Every row comes from one small tree of marks. The marks that hang from a mark follow it in brackets, in alphabetical order. Every link used is in the known rows. Which tree was each row made from?
Known rows:
pepav{podatu{tukap{tapif{kive kome}}}}: [ -2.8  -6.3  12.3 -24.9   8.5  49.7 -21.3 -23.1 -28.8  30.0   4.4  15.8
 -32.1  38.7  16.1  31.7  -6.4  42.7 -31.2 -15.7  -4.7 -29.7  -0.6   8.3
   1.6  -4.0 -20.7  -0.3 -17.4  63.7  -7.6  19.0   7.7]
kive{kome}: [ 20.2 -45.0  20.2 -24.2   4.7  24.3  15.3  -5.5 -19.9 -12.6  17.5 -30.5
 -41.0  13.5   9.8   1.1  24.2   7.7 -39.9  -3.0 -10.6 -14.0   5.9 -11.9
 -13.2  17.8  -8.5   6.7  11.2  49.7   6.8  41.4  17.4]
pepav{podatu{tukap{tapif}}}: [  1.4 -23.4   7.6 -45.2   2.6  39.4  -5.7  -9.6 -33.5  33.3  -3.1  11.7
  -9.8  25.1  30.4  48.2  14.4  21.4 -38.6 -19.9 -14.8 -17.2   1.1  -0.5
  -3.2  -4.0 -30.7   2.5   1.0  48.9 -16.9  44.5   5.1]
kive{tapif{kome tiro{gare} tukap{podatu}}}: [ 21.1 -11.1  16.9 -13.6  19.2  76.1  -3.3  -0.8  16.7   1.4  49.6  -5.0
 -59.1  -0.1   2.5  19.2 -15.7  29.5  -3.6   3.8  22.0 -63.7 -15.9   5.7
 -11.6  -1.3 -13.3 -14.3 -33.1  66.1   8.9  13.4   6.2]
tapif{kive kome tiro{gare} tukap{podatu}}: [ 24.8   9.7  19.0   6.3  15.1  88.3 -13.4 -19.4   7.9  12.2  43.5 -34.6
 -77.9  30.7   2.7  -2.9 -29.6  46.6  16.7  -5.3  26.8 -77.6 -14.4   4.8
   5.7 -10.5   8.0 -10.4 -57.2  82.4  26.8  -1.8  18.6]
kome{kive{tapif{tukap}}}: [ 11.0 -43.8  13.6 -16.4  22.8  54.1 -15.2 -14.7 -21.3 -29.8  32.7   0.0
 -33.6   7.2  16.8  16.9 -10.5   9.0 -17.5   9.4  -2.2 -12.6 -19.8  36.0
   4.0  -4.7 -18.1  -7.2  14.8  50.5 -11.0  34.6  13.7]
podatu{tukap{tapif{kive tiro{gare}}}}: [ 24.1 -26.0   9.7  -1.6   5.7  68.3  -4.9  -9.7 -18.9  28.4   8.8 -20.1
 -44.5  32.5  20.9  28.5 -20.8  22.9 -24.7 -28.6   3.1 -51.8 -11.1 -13.1
  14.9   7.5   2.6  -5.9 -28.4  65.6  17.1  32.0  34.8]
podatu{tukap{tapif{kome}}}: [ 19.1 -32.9  17.2  -6.2  -0.7  38.4  -5.7 -13.2  -7.4  37.3   0.0   5.1
 -14.7  29.8  30.6  37.0 -11.5  30.2 -29.5 -10.1 -14.9 -32.2   0.0   2.2
   1.4  14.0 -17.2   5.3 -17.2  53.6 -11.1  23.3  18.6]
podatu{tukap{tapif{tiro}}}: [ 11.7 -30.8  13.3 -16.5   5.7  47.2   6.1  -0.4  -9.4  39.4   1.3  -7.8
 -24.2  30.2  24.1  38.9  -3.3  18.9 -34.2 -26.9 -12.7 -41.8  -6.9 -13.7
  11.4  20.4 -13.1   3.3 -20.3  44.0  -3.5  38.7  22.3]
pepav{podatu{tukap{tapif{kome tiro{gare}}}}}: [  8.8  -2.0   9.6 -23.8   3.8  56.9  -5.3 -14.2 -23.8  33.2   8.4  12.5
 -24.4  23.7  18.4  35.8  -1.8  23.1 -30.2 -26.1   8.8 -53.7   5.6  -6.7
   8.2  -7.3 -22.6  -0.7 -30.5  73.0  -6.3  29.6  11.4]
kive{kome tapif{tiro{gare} tukap}}: [ 30.4 -32.9  15.3 -18.1  17.2  68.0   6.9  -2.1   1.5 -39.1  39.3 -23.1
 -66.1  -3.6 -10.1   7.1   0.9  14.2 -25.7  -1.7  32.2 -36.9 -13.7 -22.9
 -10.2  20.6 -15.2 -13.9  -3.7  72.3  15.8  37.5   5.2]
podatu{tukap{tapif{kive{kome} tiro{gare}}}}: [ 23.8 -22.8  19.7  -5.6   6.7  65.8  -2.4 -16.3 -21.5   8.4   4.4 -26.6
 -59.0  32.6  10.1  21.3  -8.5  26.5 -37.3 -26.0  12.8 -45.5  -8.1 -27.7
   8.4  24.7   1.0  -1.6 -17.7  73.1  18.1  36.4  30.7]
tukap{tapif{kome}}: [  7.0 -29.7   9.7 -18.3   4.6  29.2  13.1  -7.5  -4.8  28.5  22.7  -1.3
 -23.3  27.1  31.0  21.1  -0.9  24.0 -25.5 -17.1 -15.6 -41.4  -3.9   3.0
  -6.4   4.5 -13.2  -5.6 -16.4  53.4  -5.6  20.3  13.9]
kive{kome tapif{tiro tukap}}: [ 14.5 -30.0  18.8 -25.5  22.6  55.3   0.9  -1.1   4.1 -31.3  38.0 -17.8
 -72.1   8.1 -16.3   8.6   8.2  21.9 -35.1  -0.7  18.9 -29.3 -15.4 -19.0
  -5.4  26.7 -19.9  -6.9   4.1  55.1   5.4  38.5   1.1]
pepav{podatu}: [  1.5 -26.8   8.8 -45.2   5.8  27.6   4.5  -1.1 -35.0  12.8  21.6  -4.4
 -18.9  12.7  20.0  15.6  20.6   4.2 -31.7 -12.5 -12.3 -20.7   6.5  10.9
  -8.0 -21.3 -19.4   0.8  -0.4  44.4  -1.5  36.6   1.2]
tukap{tapif{tiro}}: [  3.8 -29.1   6.3 -27.3  11.4  41.7  21.9   5.4  -8.6  33.3  27.0 -12.7
 -31.5  24.5  22.3  24.8   5.6  11.3 -30.4 -31.3 -16.2 -50.3 -11.7 -14.1
   4.9   8.3  -6.4  -3.7 -21.2  41.9   3.9  37.0  19.5]
kive{kome tapif{tiro{gare} tukap{podatu}}}: [ 22.9 -18.0  20.8 -33.2  20.2  65.8  10.3   1.2  -0.7 -27.4  40.3 -21.6
 -72.8  -2.9  -2.2  13.2   8.3  21.6 -28.1   4.1  22.7 -39.3 -16.4 -16.8
 -18.2  19.6 -13.3 -11.7  -9.4  65.0   8.0  41.1   7.1]
tukap{podatu tapif{kome}}: [ -0.8 -14.0  11.4 -35.8   6.6  28.9  12.0  -4.3  -1.5  41.6  22.6  -1.1
 -28.2  24.5  37.0  31.6   8.5  34.9 -27.0 -14.0 -25.2 -43.0  -4.2  10.6
 -22.3   9.8 -11.9  -3.1 -20.5  48.5 -11.8  17.7  19.2]

Write each row's tree:
[  1.2 -13.8  23.3   5.3  16.6  44.7   0.5 -17.8 -14.6  -0.8  33.6  -5.8
 -39.3  23.6   0.2  -4.2 -11.8  12.9  -8.5  -9.5   0.2 -63.0  -1.1  21.5
  21.4  -3.7   2.9  10.1 -27.0  51.4   4.2  10.0  25.9] => tapif{kome{kive} tiro}
[  5.6   5.5  13.2 -19.1  14.1  62.7   5.9  -9.3  -5.6  35.3  36.8 -19.1
 -65.7  32.2  15.8  15.2 -15.5  36.6 -13.2 -27.7   4.9 -77.6 -12.0  -1.9
  -5.4  -0.2  10.4 -12.0 -50.5  71.7  19.4  10.9  30.9] => tukap{podatu tapif{kive kome tiro{gare}}}
[ 28.6 -22.1  13.9   2.1  16.9  76.3  -4.4  -3.1  13.2  -8.9  51.4  -5.1
 -57.3   0.3  -5.0   9.7 -21.3  24.9  -4.6  -6.1  29.7 -58.9 -13.0   1.1
   2.6  -1.1 -15.1 -18.4 -30.0  70.5  12.6  13.9   2.5] => kive{tapif{kome tiro{gare} tukap}}
[  3.0  10.3  25.5  -7.2  21.6  64.4 -13.5 -26.5   1.9   1.1  32.3  -9.1
 -47.0  28.0  11.4   9.5 -14.7  33.4   8.0   5.5   4.8 -66.5 -12.9  28.0
  13.7   1.7  -7.0   3.7 -40.6  59.5  -7.1   4.8  17.5] => tapif{kome{kive} tiro tukap{podatu}}
[ 12.2 -36.4   9.4 -20.9  23.9  61.4  -1.9   9.3   6.1  -2.9  45.1 -13.7
 -53.1   5.9  -0.4  14.9  -3.6  19.0 -18.3  -5.6  13.1 -39.9 -21.3  -4.6
   0.1   6.8 -17.1 -12.8  -8.3  46.0   5.0  27.8   2.2] => kive{tapif{tiro tukap}}
[  3.5 -28.3  16.7 -14.9  28.6  62.2 -10.3  -9.4 -15.3 -29.8  36.9  -3.7
 -47.0  10.1   4.5  11.1 -13.1   8.2 -13.2  -0.4   3.8 -36.7 -23.4  23.7
  13.8   3.1 -10.7  -6.7   0.0  48.5  -2.2  32.8  13.1] => kome{kive{tapif{tiro tukap}}}
[ -1.9  -6.4  17.1 -29.0  13.5  41.6  -0.9  -9.6  -9.1  34.1  25.1 -12.7
 -50.6  37.8  26.3  21.3  -7.6  48.0 -20.0 -12.8 -16.3 -51.3 -11.0  12.4
 -18.3   6.9  -0.4  -8.0 -25.1  55.0   1.7   7.9  22.4] => tukap{podatu tapif{kive kome}}
[-10.1 -12.9   8.3 -47.3  12.6  40.9  24.6   8.4  -4.5  44.3  25.0 -14.7
 -38.1  26.6  30.8  34.4  14.5  19.7 -29.7 -26.8 -25.5 -54.0 -16.3  -7.2
 -12.0  12.2  -7.2  -0.2 -25.2  41.0  -2.2  36.9  25.0] => tukap{podatu tapif{tiro}}
[ 10.4 -23.8  12.6  -8.4  11.0  43.3  -2.3 -14.1 -12.0  21.5  28.0 -12.2
 -45.8  36.7  18.8  10.8 -13.1  38.8 -18.3 -14.7  -9.1 -42.3  -9.0   7.4
  -1.7   1.5   1.7  -8.4 -20.9  57.8   7.7   7.5  17.3] => tukap{tapif{kive kome}}
[  7.0   1.5  12.6 -16.7   8.6  64.9 -18.5 -18.0 -29.7  28.0  12.3   5.0
 -45.2  32.4  10.0  25.2 -14.3  33.7 -23.7 -29.6  17.0 -58.9   4.4  -3.2
  10.0 -11.2 -13.0  -5.7 -35.4  78.3   7.7  21.9  14.3] => pepav{podatu{tukap{tapif{kive kome tiro{gare}}}}}
[  0.3 -14.7  16.4 -43.1   8.7  41.0 -15.0 -23.5 -39.8   7.4  -4.6   2.6
 -43.6  34.5  11.6  28.0  12.5  32.4 -49.9 -18.2  -0.4 -16.3   3.9 -10.7
  -3.7  11.5 -19.8   1.1   3.4  64.9  -6.4  44.0   6.2] => pepav{podatu{tukap{tapif{kive{kome}}}}}
[ -4.1   7.8  16.4 -24.4  15.1  54.3 -16.3 -16.8 -24.9  35.3  10.0  12.6
 -42.3  43.7   0.2  27.4 -11.5  39.2 -30.5 -27.4   6.6 -51.4   0.3  -2.9
  10.9   1.4 -18.1   2.7 -28.3  61.0  -0.5  18.8  10.8] => pepav{podatu{tukap{tapif{kive kome tiro}}}}
[ -9.6  -0.5  17.8 -32.5  11.3  42.2  17.2   0.1   3.8  46.8  28.9  -4.1
 -42.3  27.0  19.1  29.1   3.6  35.1 -25.0 -23.8 -15.4 -65.5  -9.1  -4.0
 -11.3  11.8  -5.9  -0.5 -39.8  47.9  -2.2  15.4  20.1] => tukap{podatu tapif{kome tiro}}
[ 20.0 -37.9  16.1 -12.5   7.3  49.5 -14.3 -10.7 -20.5  29.6   3.7 -13.7
 -33.5  37.8  30.1  32.4 -16.9  32.2 -34.0 -13.9 -12.2 -27.9 -11.4  -3.3
   5.6  15.3  -6.5   0.8 -10.4  50.9   3.0  31.6  26.0] => podatu{tukap{tapif{kive}}}
[ 24.1 -13.5  15.6  10.4   7.1  67.8 -11.4 -16.5 -10.6  30.0  13.8  -9.9
 -48.5  34.6  13.7  20.4 -28.3  37.2 -18.7 -25.0  12.4 -63.5  -3.7  -8.9
  13.9  10.0   0.9  -3.0 -42.9  74.1  16.9  16.5  29.2] => podatu{tukap{tapif{kive kome tiro{gare}}}}
[ -3.6 -10.5  12.2 -40.0   5.7  44.1  -0.6  -6.4 -27.8  39.8   3.4   8.9
 -20.3  30.0  18.2  42.8  10.6  17.6 -39.4 -30.2  -7.2 -37.2  -1.0  -8.9
   8.3  -1.4 -24.2   2.8 -13.8  49.9 -12.5  43.4   8.0] => pepav{podatu{tukap{tapif{tiro}}}}
[ -1.5 -16.6  18.9 -29.3  33.8  59.5 -10.8  -6.6 -10.7 -17.6  36.6  -2.6
 -49.1   8.6   9.0  22.1  -7.1  15.8 -13.8   3.3  -0.9 -39.8 -23.1  29.6
   2.6   2.2 -10.8  -3.2  -5.1  41.8 -10.0  30.1  17.5] => kome{kive{tapif{tiro tukap{podatu}}}}
[  5.7 -35.6  26.2 -33.2  22.8  35.8  14.7  10.8  -9.1 -25.3  36.2 -14.2
 -68.9   4.1 -17.7   5.4  16.9   7.0 -48.4 -10.5   7.7 -34.1  -7.0 -21.1
 -14.6  30.4 -11.2  -1.0   9.3  42.2  13.1  43.7  10.1] => kive{kome tapif{tiro}}
[ 15.4   5.5  17.4   5.5  14.7  78.6  -8.7 -27.5  -7.1  -5.8  35.1 -14.1
 -46.5  14.5  18.4   8.6 -23.5  25.2  16.2   3.1  16.9 -70.5 -11.3  27.3
  14.2 -11.1  -1.3  -3.8 -44.9  79.5   2.1   5.3  22.2] => tapif{kome{kive} tiro{gare} tukap{podatu}}
[  4.2 -15.1   5.1 -39.1   3.6  51.5  27.4   8.3 -11.9  37.2  26.5 -17.3
 -35.0  16.1  38.3  33.0   6.0  11.7 -27.4 -29.5 -13.4 -60.8 -11.3  -8.5
 -11.8   4.5  -1.5  -9.8 -29.9  55.9   7.2  38.0  28.2] => tukap{podatu tapif{tiro{gare}}}
[ -2.4 -34.7  16.5 -20.1  26.8  43.3   2.9  -3.8 -25.3 -19.6  38.6  -1.9
 -40.1   9.0   2.9   8.4  -7.6  -6.1 -26.8 -10.4  -2.3 -38.8 -14.1  23.8
  10.5   3.2  -2.5  -0.8   4.5  38.0   0.0  36.2  23.7] => kome{kive{tapif{tiro}}}
[ 25.5 -21.5  13.8   4.3  -0.6  60.3   3.4 -10.4  -4.9  33.3   9.7  -4.3
 -28.4  22.6  24.3  33.1 -14.8  23.5 -25.6 -25.1   7.5 -58.2  -1.3 -13.7
  10.8  11.5  -8.2  -0.1 -37.5  66.6   4.2  24.0  23.1] => podatu{tukap{tapif{kome tiro{gare}}}}
[ -5.4  -2.3  19.1 -40.0  15.5  47.8 -10.7 -20.0 -35.9   8.7   1.4   2.7
 -53.6  37.8  -0.9  26.3   6.4  33.4 -44.6 -24.5   8.7 -34.8  -0.9 -20.0
   5.0  14.6 -17.3   1.2  -7.2  63.5  -2.2  37.8  11.9] => pepav{podatu{tukap{tapif{kive{kome} tiro}}}}
[ 15.4  -0.4  22.5  12.9  19.9  76.8 -18.7 -23.0  14.5   9.0  42.0 -25.4
 -72.7  39.4 -11.1  -8.9 -29.2  45.5   9.0  -6.9  22.0 -67.8 -15.8   0.8
  19.4  -2.9   1.2  -4.9 -50.1  66.0  21.7  -6.9  11.6] => tapif{kive kome tiro tukap}
[ 18.7 -10.4  19.1 -14.2   7.6  50.1  -6.5 -13.4   9.7  19.8  27.8 -15.7
 -37.6  18.9  23.6  14.6  -2.9  43.2  -0.3  13.6  -5.1 -41.1  -7.5  18.3
 -10.3  -4.8 -16.6   0.5 -26.3  58.9  -6.3   4.5   7.1] => tapif{kome tukap{podatu}}
[ -6.7  -3.1  20.0 -44.2  18.9  45.0  15.7  -3.2 -11.2  17.0  22.6 -26.6
 -76.4  38.1  10.0  16.3   8.9  36.9 -36.3 -25.3 -10.3 -50.7 -17.2 -20.5
 -15.4  27.0   7.7  -3.0 -20.4  54.8  10.3  31.7  28.4] => tukap{podatu tapif{kive{kome} tiro}}
[ 16.7 -18.2  17.0  10.3   4.8  63.2  -7.1 -21.3 -20.6  15.3   4.4   2.6
 -22.9  25.3  25.2  30.0 -20.4  16.9 -23.7 -19.0   4.5 -56.3  -2.4   6.8
  21.1  11.9  -6.7   0.6 -31.1  70.9  -1.2  27.4  30.2] => podatu{tukap{tapif{kome{kive} tiro{gare}}}}
[-17.0   6.4  19.5 -26.6  18.1  42.7   9.4 -13.9 -13.4  24.2  24.0   5.0
 -39.4  29.9  23.6  25.0  -3.0  27.9 -16.5 -18.2 -16.5 -63.3 -12.5  17.3
   0.6  10.6  -3.4   3.2 -32.0  49.0 -12.0  18.4  26.0] => tukap{podatu tapif{kome{kive} tiro}}
[  5.0 -12.7  22.1   3.1  11.5  51.1  -7.6 -21.3 -17.4  22.4   7.8  11.1
 -24.5  35.2  19.9  31.6 -20.0  28.3 -26.4 -17.4  -4.2 -49.1  -6.8  10.1
  23.9  19.2  -8.1   8.3 -26.4  54.4 -10.0  23.5  27.9] => podatu{tukap{tapif{kome{kive} tiro}}}
[ 24.8  -0.9  19.4 -12.1  13.9  82.2  -4.3 -17.7  -5.8 -15.1  28.2 -50.0
 -87.1  21.6  -1.8  -2.7  -3.1  37.1  -6.1  -3.2  27.0 -56.2 -15.4 -15.9
  -3.3  10.1   7.9  -8.1 -31.8  83.3  28.0  23.5  24.1] => tapif{kive{kome} tiro{gare} tukap{podatu}}
[  0.0 -18.4  11.4 -40.7  13.0  40.7   8.8  -3.3 -17.1  34.5  22.3 -23.5
 -46.0  34.7  36.1  26.3   1.2  32.0 -29.7 -15.9 -26.0 -36.4 -16.7   6.7
 -20.2   4.8   2.2  -6.1 -12.8  43.6   0.1  25.3  27.9] => tukap{podatu tapif{kive}}
[  4.7  -4.6  12.4 -32.3  10.9  59.3  14.6  -6.7 -19.1   8.3  24.1 -33.2
 -73.5  29.7  15.4  15.9   2.6  28.6 -29.9 -26.3   4.0 -58.5 -12.8 -20.0
 -12.6  15.2  13.5  -7.7 -26.1  71.2  20.6  35.5  33.5] => tukap{podatu tapif{kive{kome} tiro{gare}}}
[  8.8  -8.2  23.5  -7.1  15.3  53.4 -18.5 -31.3  -8.7  -2.7  25.9  -8.6
 -30.9  22.6  28.1  11.4 -10.8  34.4   5.9  16.8  -6.8 -39.3 -10.0  41.0
   1.6  -5.6 -13.7   3.4 -20.0  62.7 -18.3   8.6  16.6] => tapif{kome{kive} tukap{podatu}}
